Known rows, with every step that occurs:
siso > temo: [ 10 -12  23  -6 -22  14  -3 -16 -13  18  -6   8   5  16  -7   8  16  -7
  19  -9   0  26]
gafan > bodosuz: [  5 -27  45  20 -11  20  23  -5 -42  -1 -18  -6 -10  30   8  21  40  12
  41  37 -19  42]
gamefed > fididi > barob: [  8 -19  40  24   8  30  11 -25 -49  -3 -17   1 -17  30  16  39  29  40
  30  50 -19  42]
temo > busiza > sared > gafan: [-31 -15 -19   5  28  32  37  20   2 -26   4  -8  -2   7  -8 -16   2 -26
  18 -10 -32   9]
puzut > siso: [  4 -18  24   7 -11  22  -2  -5 -32  13   0  12  19   5  -2  19  11   0
  11  -6   3  10]
puzut > siso > temo > busiza > fididi: [-15   9 -44  10 -21 -12 -14   0  17  10  23   2  13   6 -29   5 -20 -19
 -26 -37  22 -20]
fididi > barob > temo: [ 16   4  50 -18   7  11   3  -4   8 -17 -18   5   1  10  12  16  23  28
  37  42 -19  29]
busiza > puzut > siso > temo > barob > fididi: [ -8  15 -27  -6   9 -31 -22  12  -9  21  23   2  19 -30 -10  -8 -21 -28
 -47 -39  34 -37]
busiza > fididi > barob > puzut: [ 20  10  25  22   2  -8   1  -8  -2 -28  17 -15 -16   3  33  16  12  12
  15  36 -15  12]
temo > barob > fididi: [ -3  10  27   7  11   6  22  -2 -40  -2  29  -9 -13 -16  -8   6  12  -2
  -9 -22   1  39]
fididi > barob: [ 20 -11  46   1  -9  23  16 -23 -18  -8  -7   8   3  29  20  26  36  19
  28  33 -26  33]
gamefed > fididi > gafan: [  3 -31  48  45  30  41  31 -21 -77   5 -20 -27 -22  18  17  17  31  40
  45  43  -9  51]
gafan > sared: [ -9 -32  47  12  -1  43  23   3 -44 -10 -11   8 -17   5  -1   8  23  -2
  11  23 -21  56]
siso > temo > barob: [  1  -2  12 -25 -26   2  11  -8  -7  21  -3  10   8   5 -18  -2  10 -10
 -14 -28  10  24]
barob > puzut > siso > temo > busiza: [ 10  13 -17 -21 -18 -19 -23   6  32  16 -10  11   1 -15  -5 -13 -27   1
 -13 -27   9 -21]
gamefed > fididi: [  0 -24  36  30   3  34  13  -7 -71  12 -10  -8 -20  16   3  29  15  23
  26  22  -8  50]
busiza > fididi > barob: [  8  -2  20  27  -6  11  13 -19 -18 -21  19  -8  -1  26  15  29  28   3
  15  33 -12  22]
busiza > puzut > siso > temo: [  0 -12 -15  -7 -14 -10 -25   8  -9  30  -6  11  32   0   5   4 -11 -23
 -17 -13  17 -34]
temo > barob > puzut: [ 10   4  31 -18  -8   0  19  16 -18   2  -2  -4 -13 -20  14  -7   1   7
  -8 -11  -5  30]
puzut > siso > temo > busiza > fididi > gafan: [-11   5 -33  24   3  -6   5 -16   9   4  14 -20  12   8 -15  -5  -5  -6
  -6 -14  17 -24]
sared > gafan > bodosuz: [-14 -33  35  21  16  26  32  -3 -27 -13 -23  -7 -17  28  12   5  48 -11
  58  46 -34  30]
siso > puzut: [  6  -3  33  -9 -28  26  15 -13 -17  19   4   4  -8  10  13   4  14 -13
   8  -7  -5  16]
temo > busiza: [  0  -4  15   0 -18  24  29   5 -20   6  -2   1  -5  17  -4  11   3  10
  -2 -12 -28  35]

Rows:
[ -8  -2 -30 -29 -17 -18  -9  17  -3  33   0  12  34 -11  -8  -9 -15 -26
 -48 -31  26 -36] | busiza > puzut > siso > temo > barob
[ -6   4 -15  19  37 -30   1  -5 -19   9  -5 -24   4 -12   6 -19  13  -1
  -7  14  27 -38] | busiza > puzut > siso > temo > barob > fididi > gafan > bodosuz
[-17   2 -21  23  22  -9  -5   3  22 -22   1 -17 -22 -25  -3 -32 -17  -5
 -15  11  13 -15] | barob > puzut > siso > temo > busiza > fididi > gafan > sared
[ 30   6  15 -22  -8 -19 -37 -19  37   1 -14  19  10  -3  18   2   5  17
  15  18   7 -26] | fididi > barob > puzut > siso > temo
[-22 -27   8  13  32  36  25   9 -17 -23   4  -7   2   6   1  -9  21 -33
  38   5 -22  15] | busiza > sared > gafan
[-10  -6 -25  -3  -9   0   6  31 -18  16   0   2  22   1   5   3 -23  -8
 -34 -16 -12 -23] | temo > busiza > puzut > siso
[ 13  11  14 -34 -18 -17  -1   4  12  14  -9   3 -10 -20   0 -15  -3  -2
 -12 -22  10  14] | siso > temo > barob > puzut
[  2  16 -30  16  11 -25  -9  -4  25  -5   8 -26  -3 -14   4 -23 -18   2
  -6  -9  17 -32] | barob > puzut > siso > temo > busiza > fididi > gafan
[ -1   9 -41 -16   2 -17 -26  20  40  -3   4   7   4 -22 -13 -26 -36  -8
 -15 -36  19 -34] | barob > puzut > siso > temo > busiza > sared
[ -1   0 -21 -18 -23   2 -10  -5  13  24  -1  18  17   8 -25   1 -13  -4
 -14 -34   9 -11] | puzut > siso > temo > busiza
[  8   3  14 -17  -7  -9   1  15  -5  10   1   7   2 -29   7  -5  -8   3
 -18 -19  13   1] | temo > barob > puzut > siso
[-14  -2 -45 -11  -6   2 -12   6  23   5   8  12  20   1 -34 -11 -22 -17
 -15 -41  20 -24] | puzut > siso > temo > busiza > sared
[  8  22 -19  10   0 -23  -8   5  27 -22  20  -6  -8  -5  16   7 -15  13
 -16  12  -5 -25] | temo > busiza > fididi > barob > puzut > siso
[ 21  19 -13 -29 -13 -23 -25  -9  55   3 -11  18   2  -1   6  -4 -13  19
  -9   0  -3 -31] | fididi > barob > puzut > siso > temo > busiza
[  6  19  22 -24   3   8  11   6  26 -18 -13   5  -4  11   1   7   2  30
  15  25 -29  25] | fididi > barob > temo > busiza
[ -2  20 -42   4 -15 -31 -26   9  33   2  20  -5  -1 -18 -10 -11 -34 -16
 -23 -29  22 -30] | barob > puzut > siso > temo > busiza > fididi
[-33  -9 -55 -12  22   8  -2   7  35  -7   2  12  19  -1 -30 -25 -13 -39
   0 -30   1 -37] | puzut > siso > temo > busiza > sared > gafan
[-24  -4  -7  10  46  -9  -3   6 -24  -1   6 -10  -2 -38  -5 -30  -4 -19
 -34   4  28 -21] | busiza > puzut > siso > temo > barob > fididi > gafan > sared
[ 18  16 -11   5  -6 -31 -38 -19  35 -10  13   4   5  -4  14   4  -3  -1
   2  15  20 -35] | busiza > fididi > barob > puzut > siso > temo
[-20   3 -52 -17  28 -11 -15  22  56 -11  -3   6   1 -24 -10 -41 -27 -31
   3 -23   0 -45] | barob > puzut > siso > temo > busiza > sared > gafan
[ -2  -4  -6 -28 -23  -3  -6  -8   2  28  -1  20  22  -7 -27  -1   0 -11
 -24 -39  32  -8] | puzut > siso > temo > barob
[ 11  12 -18  -6   3 -17 -27 -10  25   9 -22  11 -18   1   4   6 -16  40
  -3  17   4 -21] | gamefed > fididi > barob > puzut > siso > temo > busiza
[ 14  30 -21  -4 -13 -26 -11  -6  47 -21  11  -9 -17   6   9  -2 -10   5
  -8   9 -11 -11] | siso > temo > busiza > fididi > barob > puzut
[ 10  24  -3  13  -3 -14  12   5  18 -31  17 -17 -22   6  23   7  -4  14
  -7  21 -25   5] | temo > busiza > fididi > barob > puzut
[-13   6  -5   4  36  14   9  15   8 -29 -11  -7 -20   7  -8   7 -13  40
  14  37 -11  17] | gamefed > fididi > barob > temo > busiza > sared
